What can hang from each mark:
zutapet: sures vamid
nefom: geze leteb
ramu: sures vamid
leteb: nefom vamid
sepe: buda
geze: buda sures vamid
buda: geze leteb mudep sepe
vamid: leteb mudep
mudep: buda vamid
sures: mudep ramu zutapet

Each row was made from one small tree. The marks that hang from a mark follow it in brackets, in alphabetical order. Every link used is in the known rows. Write each row's tree.
In the rows, 128 means zero.
Known rows:
buda(mudep sepe): [104 130 108 113  94  92 145 133  60 176 135 129 175 161 129 158 117 116
 124  87 121 123 115 127  86 103 131 121 145 115 144 120 109 131]
leteb(nefom(geze) vamid): [120 114  76 154 128 114 141 143 114 134 141 113 203 159 119 128  99  86
 142 123 125 113  97 137  91  97 113 116 122 144 104 160 103 165]
leteb(nefom(geze(sures)) vamid): [145  99  99 163 138  98 148 146 110 142 145 111 206 154 100 131  88 105
 148 110 115 112  98 147  83  82 110 106 133 141 108 172  99 167]
sures(ramu): [108 122  98 124 113  95 155 141  98 158 140 121 193 148 144 132 134 129
 132  76 140 128 145  95  99 107 157 127 155 126 102 141 110 160]
ramu(sures(mudep(buda vamid) zutapet)): [110 108  70 130 137 102 160 152 117 192  64 152 222 137 164  82 144 119
 110 110 178 138 117 110  66  79 115 159 154 177 113 130  98 146]
vamid(mudep(buda)): [ 97 111  93 109 114  99 163 128  86 161 115 129 211 160 134 130 131 131
 125 110 134 128 128 105  58 102 135 123 158 131  97 113 114 145]
sepe(buda(geze(vamid))): [ 88 117 111 123 129 130 140 119  80 138 161 107 202 142 142 111  93 144
 136  79 118 132 123  93  99 100 120  91 164 156 111 151  85 143]
mudep(buda(sepe) vamid): [ 86 110  76  86 109  91 152 145  95 187 115 137 182 144 115 109 138 126
 109 119 149 123 135 114  77  75 158 125 141 146  98 139 102 117]
sures(mudep(vamid) ramu zutapet): [102 128  68 140 115  78 169 162 126 186  97 135 213 121 176 113 158 116
 110 100 173 143 146  75  86  93 134 149 148 175 111 145  85 166]
mudep(buda(geze) vamid): [ 67 126  70 100 124  91 146 139  88 177 126 119 191 147 125  87 133 125
 113 119 137 126 141 109  76  77 142 125 143 137  99 151  91 137]
ramu(sures(mudep zutapet) vamid): [124  98  87 164 129 115 157 167  93 179  83 157 202 153 169 110 111 104
 128  88 154 134  94 116  81 110 102 159 159 180 134 123 113 183]
zutapet(vamid(leteb(nefom(geze)))): [119  98 105 163 115 125 154 166  96 149 132 109 213 175 139 127  94  58
 121 139 119 103 104 131 108 114 113 113 118 147  95 131 116 151]
vamid(leteb mudep): [101 105 120 137  97 109 160 149  72 155 137 110 205 166 144 147 100  87
 118 111 111 115 127 100  79 137 116 108 143 127  94 111 124 150]
vamid(leteb): [ 96 107 113 131 111 117 143 148  80 148 143 116 197 161 131 129 102 100
 117 100 122 123 134 109  96 127 125 106 136 123  94 122 114 151]
sepe(buda(leteb(nefom(geze) vamid))): [108 122 102 143 112 140 118 138 101 137 157 106 203 154 130 126  87  72
 127  99 141 129  85 108  88 102 101  97 149 168  94 150  86 148]
sures(mudep ramu zutapet(vamid)): [121 117  79 163 115 105 172 162 114 172  89 139 222 141 190 132 158 114
 120 106 163 135 122  82  99  94 132 148 148 164 117 129  92 170]
vamid(leteb mudep(buda)): [ 96 106 112 122 103 110 170 142  72 165 122 122 214 168 141 128 116 102
 123 114 124 119 130  97  59 118 125 111 144 124  78 104 117 138]
sepe(buda(geze mudep)): [ 82 148 111 123  98 109 134 113  53 160 152 109 190 158 141 131 106 126
 131  73 118 146 118 107  84 104 105 110 165 130 130 129  92 136]
mudep(buda(sepe) vamid(leteb)): [ 83 106  94  98 101  97 158 157  81 191 120 128 187 153 120 106 122  97
 104 124 140 114 137 107  76  90 148 115 123 139  77 132 105 111]
sepe(buda(geze)): [ 83 140 105 118 110 120 130 120  79 142 151 106 189 156 139 118 104 133
 130  85 123 141 127 106  90 108 118 107 168 144 105 143  97 146]
sures(mudep(vamid) zutapet): [ 94 116  66 133 126  90 148 158 124 172  95 138 211 125 158 109 138 115
 100 118 162 147 132  98  83  99 116 139 146 181 122 134  86 164]
nefom(geze(buda)): [ 85 118 117 100 120 110 141 136  97 157 153 130 216 166 146 120  96 107
 133 102 126 138 124 115  84  88 138 103 150 144 111 123  97 165]
sepe(buda(geze leteb mudep)): [ 71 154 128 118  91 120 117 125  41 171 163 106 183 159 146 133 101 101
 112  59 127 145 105  93  79 108 103 101 178 130 133 121  81 132]
vamid(leteb(nefom(geze)) mudep): [123 113 117 152  97 106 168 154  90 152 140 103 212 177 148 140  86  56
 131 127 103 104 113 121  71 134 100 108 136 144  96 124 123 160]
sures(mudep(vamid(leteb)) ramu zutapet): [101 122  86 153 105  88 176 177 112 189 103 126 218 128 181 112 143  86
 107 107 164 133 147  66  85 111 125 136 132 167  89 137  89 158]
mudep(vamid): [ 86 101  80 109 121  91 135 147 104 161 133 125 189 136 119 110 123 118
 102 111 142 132 139 110 100  99 143 120 143 149 106 142 108 143]
mudep(buda(leteb(nefom(geze)))): [107 125 101 111 125 121 137 142 102 166 133 120 204 161 130 112 111  86
 122 106 144 119 110 121  61  94 129 117 153 146  99 126  94 154]
sepe(buda(leteb(nefom(geze)))): [108 128 121 121 109 133 119 139 100 148 154 109 201 155 137 123  88  82
 118  89 138 135 103 108  83 116 111  99 169 171 101 132  96 152]
ramu(sures(mudep(buda) zutapet)): [124 115  82 138 136 119 159 140 108 176  67 153 224 153 171 102 139 130
 129  97 165 137 110 116  59  90 112 155 165 157 119 115 102 159]
zutapet(sures): [100 105 112 136 130  99 142 147  82 163 139 140 186 173 122 124 127 124
 125 101 136 128 118 126 114  99 130 124 147 122 116 129  97 159]
vamid(leteb(nefom) mudep(buda)): [125 109 100 143 117 104 175 141  94 169 114 123 207 162 126 124 109  92
 128 111 131 118 119 112  65 116 109 128 141 134  71 113 112 136]
sepe(buda(leteb(nefom))): [119 122 112 127 120 129 116 129 104 153 145 119 184 139 124 125  96 103
 114  65 152 147 105 102  98 112 108 112 174 162  95 129  91 138]
buda(leteb sepe): [ 96 125 118 100  97 115 124 152  73 168 147 125 169 159 132 148 108  98
 108  89 127 118 114 108  88 110 142 107 161 130 121 128 102 139]
mudep(buda vamid): [ 81 101  72  96 128  95 145 140 104 174 117 134 199 138 114  92 138 130
 106 114 157 136 140 109  80  82 152 127 142 146  91 135 103 134]
buda(leteb(vamid) sepe): [ 95 122  99 124 103 121 124 155  74 160 149 120 174 155 122 151 106  88
 114 100 128 112  94 106  91  96 133 105 141 128 113 147  94 135]
zutapet(sures(ramu) vamid(mudep)): [118  95 117 166 106  88 183 165  70 188 123 136 203 179 162 146 155 102
 127 116 139 114 108  94 122  85 138 141 147 127 108 127 107 147]
geze(buda(leteb sepe) sures(mudep)): [121 115 142 111 118  90 154 147  83 197 146 146 182 145 139 138 106 109
 114  65 137 140  94 108  70  75 130 112 194 145 130 113  67 144]
nefom(geze(sures vamid) leteb): [120  85 136 118 143 117 142 145  85 130 171 114 233 168 145 122  79 119
 134 108 102 109 110 122  89 100 125  87 146 140 130 139  87 152]
buda(geze(sures(mudep zutapet)) sepe): [125 144 112 140 114  79 161 153  89 181 115 127 187 148 157 140 114 133
 134  97 112 124 118 125  62  88 107 127 167 151 147 153  77 165]
leteb(vamid(mudep(buda(sepe)))): [103 115  81 121 101 102 168 135  80 166 117 130 196 162 128 146 127 113
 133 126 126 111 103 109  58  82 132 121 137 127  97 136 110 129]

Which tree is each row?
[ 77 113 101 106 121  81 142 133  82 195 139 144 198 139 127 114 115 110
 106  84 149 156 121 102  99  69 128 121 143 139 122 117  83 130]
geze(buda(mudep(vamid)))
[118 134  85 148 115  93 170 154 118 171 101 136 214 136 183 129 150 128
 130  86 160 141 139  83  80 106 129 145 157 157 113 132  91 180]
sures(mudep ramu zutapet)
[ 74 119 119 119 117 131 124 149  85 154 166 124 215 162 147 124  89  69
 122 104 135 132  92  98  84  77 128  92 141 140 105 132  78 158]
nefom(geze(buda(leteb(vamid))))
[154 100  87 173 140  91 169 147 119 146 130 119 209 149 118 126 111  99
 146 113 124 117  88 143  71  88 102 123 149 153 120 159  86 176]
leteb(nefom(geze(sures(mudep))) vamid)
[124 105 136 130 116  83 177 143  61 170 158 108 191 152 137 151  85 137
 145  92  78  94 112 116  71  85 123  97 167 135 138 162  96 139]
buda(geze(sures vamid(mudep)) sepe)
[119  93 106 180 119 125 166 180  79 184  88 148 207 163 173 107  96  74
 126  94 144 126  94 110  79 126  91 149 144 173 114 115 115 176]
ramu(sures(mudep zutapet) vamid(leteb))
[ 88 139 138  96  98 101 131 135  54 205 154 142 175 159 142 152  98  89
 111  64 134 140  97 102  86  80 129 110 164 120 140 102  78 122]
geze(buda(leteb mudep sepe))
[124 111  82 159 114 104 161 144 105 137 135 109 211 165 135 144  99  73
 142 133 112 109  91 125  75 105 100 118 130 148 105 149 113 163]
leteb(nefom(geze) vamid(mudep))
[ 83 125 112 133 101 132 115 128  56 156 154 118 197 148 130 141 106  96
 114  70 145 147  85  87  89 100 102  98 155 134 117 124  82 127]
sepe(buda(leteb(vamid) mudep))
[133  70 130 137 138  92 172 138  84 155 149 119 220 140 129 142  93 150
 134  87 108 114 118 106  79  95 125  96 168 143 124 139 103 153]
geze(sures vamid(mudep))
[114 143 121 119  91 102 135 149  67 186 148 120 177 169 137 155  99  61
 120  94 120 110  90 132  72 104 115 114 148 131 145 127  97 139]
buda(leteb(nefom(geze)) mudep sepe)
[ 87 123  91 112 108 125 133 146  77 169 133 129 183 157 119 132 123  99
 119 105 146 116  98 103  70  78 142 110 140 125  96 138  87 124]
mudep(buda(leteb(vamid) sepe))
[135  85 109 116 145  91 189 136  92 179 119 143 204 135 126 118 132 161
 138  87 133 114 114 117  59  72 143 116 173 149 123 135  79 139]
geze(sures(mudep(buda(sepe))) vamid)
[ 90 108 133 142 104 131 163 133  57 147 162  94 215 155 163 125  76 101
 134  93  99 117 117  77  83 124  99  82 159 151  93 134  96 135]
sepe(buda(geze(vamid(leteb mudep))))
[ 89  93 102 154 123  87 169 176  80 189 123 138 195 159 138  99 142  75
 101 122 152 125 114 106 108 106 117 131 139 147 101 121  82 149]
zutapet(sures(mudep(vamid(leteb))))
[135  83 119 193 123 104 173 171  75 181 120 133 201 185 133 139 114  60
 118 133 125 107  82 123 123 105  93 136 128 136  94 118 106 139]
zutapet(sures vamid(leteb(nefom) mudep))
[ 97  93 103 142 133 114 159 166  74 194 106 159 204 174 149 105 169  95
 100 116 171 130  84 102  94  73 130 141 163 138 115  98  71 143]
zutapet(sures(mudep(buda(leteb))) vamid)
[115 101 135 130 140 114 146 122  79 146 168 103 205 136 127 115  81 165
 145  65 109 131 122 107  91  84 118  85 176 155 116 165  78 145]
sepe(buda(geze(sures vamid)))
[ 75 122 136  94 113 123 126 147  84 168 166 128 210 165 155 120  90  82
 115  91 132 136 111  97  80  92 137  94 164 146 115 117  84 160]
nefom(geze(buda(leteb)))
[103 120  99  97  96  95 170 132  78 175 115 133 191 165 136 145 129 127
 128 113 126 116 124 112  55  96 142 124 157 132 105 117 116 131]
vamid(mudep(buda(sepe)))
[106  95 123 114 137  79 149 155 100 200 141 142 198 127 131 105 115 104
  95  73 158 155 107  91  79  67 129 116 187 166 120 122  58 145]
geze(buda(leteb) sures(mudep(vamid)))
[ 88 122  91 129 115 130 123 146  87 114 158 113 220 184 148 126 102  76
 127 138 113 116  97 121  90 109 117 105 119 126 112 136  94 149]
nefom(geze leteb(vamid))
[ 69 132  92 102  95  95 157 156  66 194 131 114 177 159 128 101 116  93
 111 127 122 107 137 107  70  86 139 116 127 130  86 148  95 113]
mudep(buda(geze sepe) vamid(leteb))
[ 90 128 132  92 107 114 126 144  80 186 154 139 178 155 139 138  97  98
 109  76 138 135 109  99  92  83 141 107 168 136 115 117  82 133]
geze(buda(leteb sepe))
[ 89 139  80 128  97  99 168 135  63 167 127 116 186 169 136 140 124 107
 143 129 108 103 102 111  54  79 122 122 139 119 105 151  96 127]
leteb(vamid(mudep(buda(geze sepe))))
[144  95 105 188 130 127 151 174  94 184  97 142 198 159 145 109  67  70
 134  86 142 120  91 129  99 116  85 147 125 167  96 137 119 167]
ramu(sures(zutapet) vamid(leteb(nefom)))
[ 90 126 110  85 104 115 134 143  74 181 131 135 180 158 127 131 125 114
 110  92 143 120 118 107  67  91 151 114 161 127 107 121  97 128]
mudep(buda(leteb sepe))
[ 75 116 103 110 105  94 122 153  64 189 144 123 184 140 130 125 120  87
  86  88 145 136 116  97  89  96 127 116 151 134 135 120  92 130]
buda(leteb mudep(vamid))
[ 92  94  88 121 113 101 173 145  72 176 113 143 199 164 128 120 120 117
 131 103 136 127 117 101  60 102 133 132 153 153  98 111 119 160]
ramu(vamid(mudep(buda)))
[ 77 143 149  89  85 107 135 145  51 198 163 132 193 176 158 150  91  70
 118  85 122 129  96 110  69  82 129  99 155 131 145 106  82 135]
nefom(geze(buda(leteb mudep sepe)))
[113 101  94 158 119 112 156 175  99 186  86 134 217 145 174  98 115  75
 102 111 155 128 113 103  86 113  97 145 141 172 109 128 105 151]
ramu(sures(mudep(vamid(leteb)) zutapet))
[115 127  98 157 114 126 120 127  79 161 146 119 188 142 117 141  96  84
 119  66 151 146  75 102  97  96  88 110 152 142 111 135  79 125]
sepe(buda(leteb(nefom vamid) mudep))
[142  99 135 152 125  98 156 157  96 155 149 107 206 166 115 128  74  89
 139 105 105 107 117 144  79 115 110 100 140 139  97 146 107 163]
vamid(leteb(nefom(geze(sures))))
[113  94 116 167 117 133 146 178  72 179 104 140 204 167 155 113  74  81
 126  91 137 118 107 112  95 119 101 132 128 162 103 128 125 167]
ramu(sures(zutapet) vamid(leteb))
[ 70 120 113 104  95 111 118 136  64 183 148 119 192 134 133 122 113  98
  87  73 156 154 113  83  89  99 116 106 165 156 119 118  84 117]
sepe(buda(leteb mudep(vamid)))
[ 82 134 128 102 112 110 129 130  66 159 161 135 222 189 167 129  94  79
 122 100 118 143  98 117  86  94 112 112 141 119 137  92  79 138]
nefom(geze(buda(mudep)) leteb)
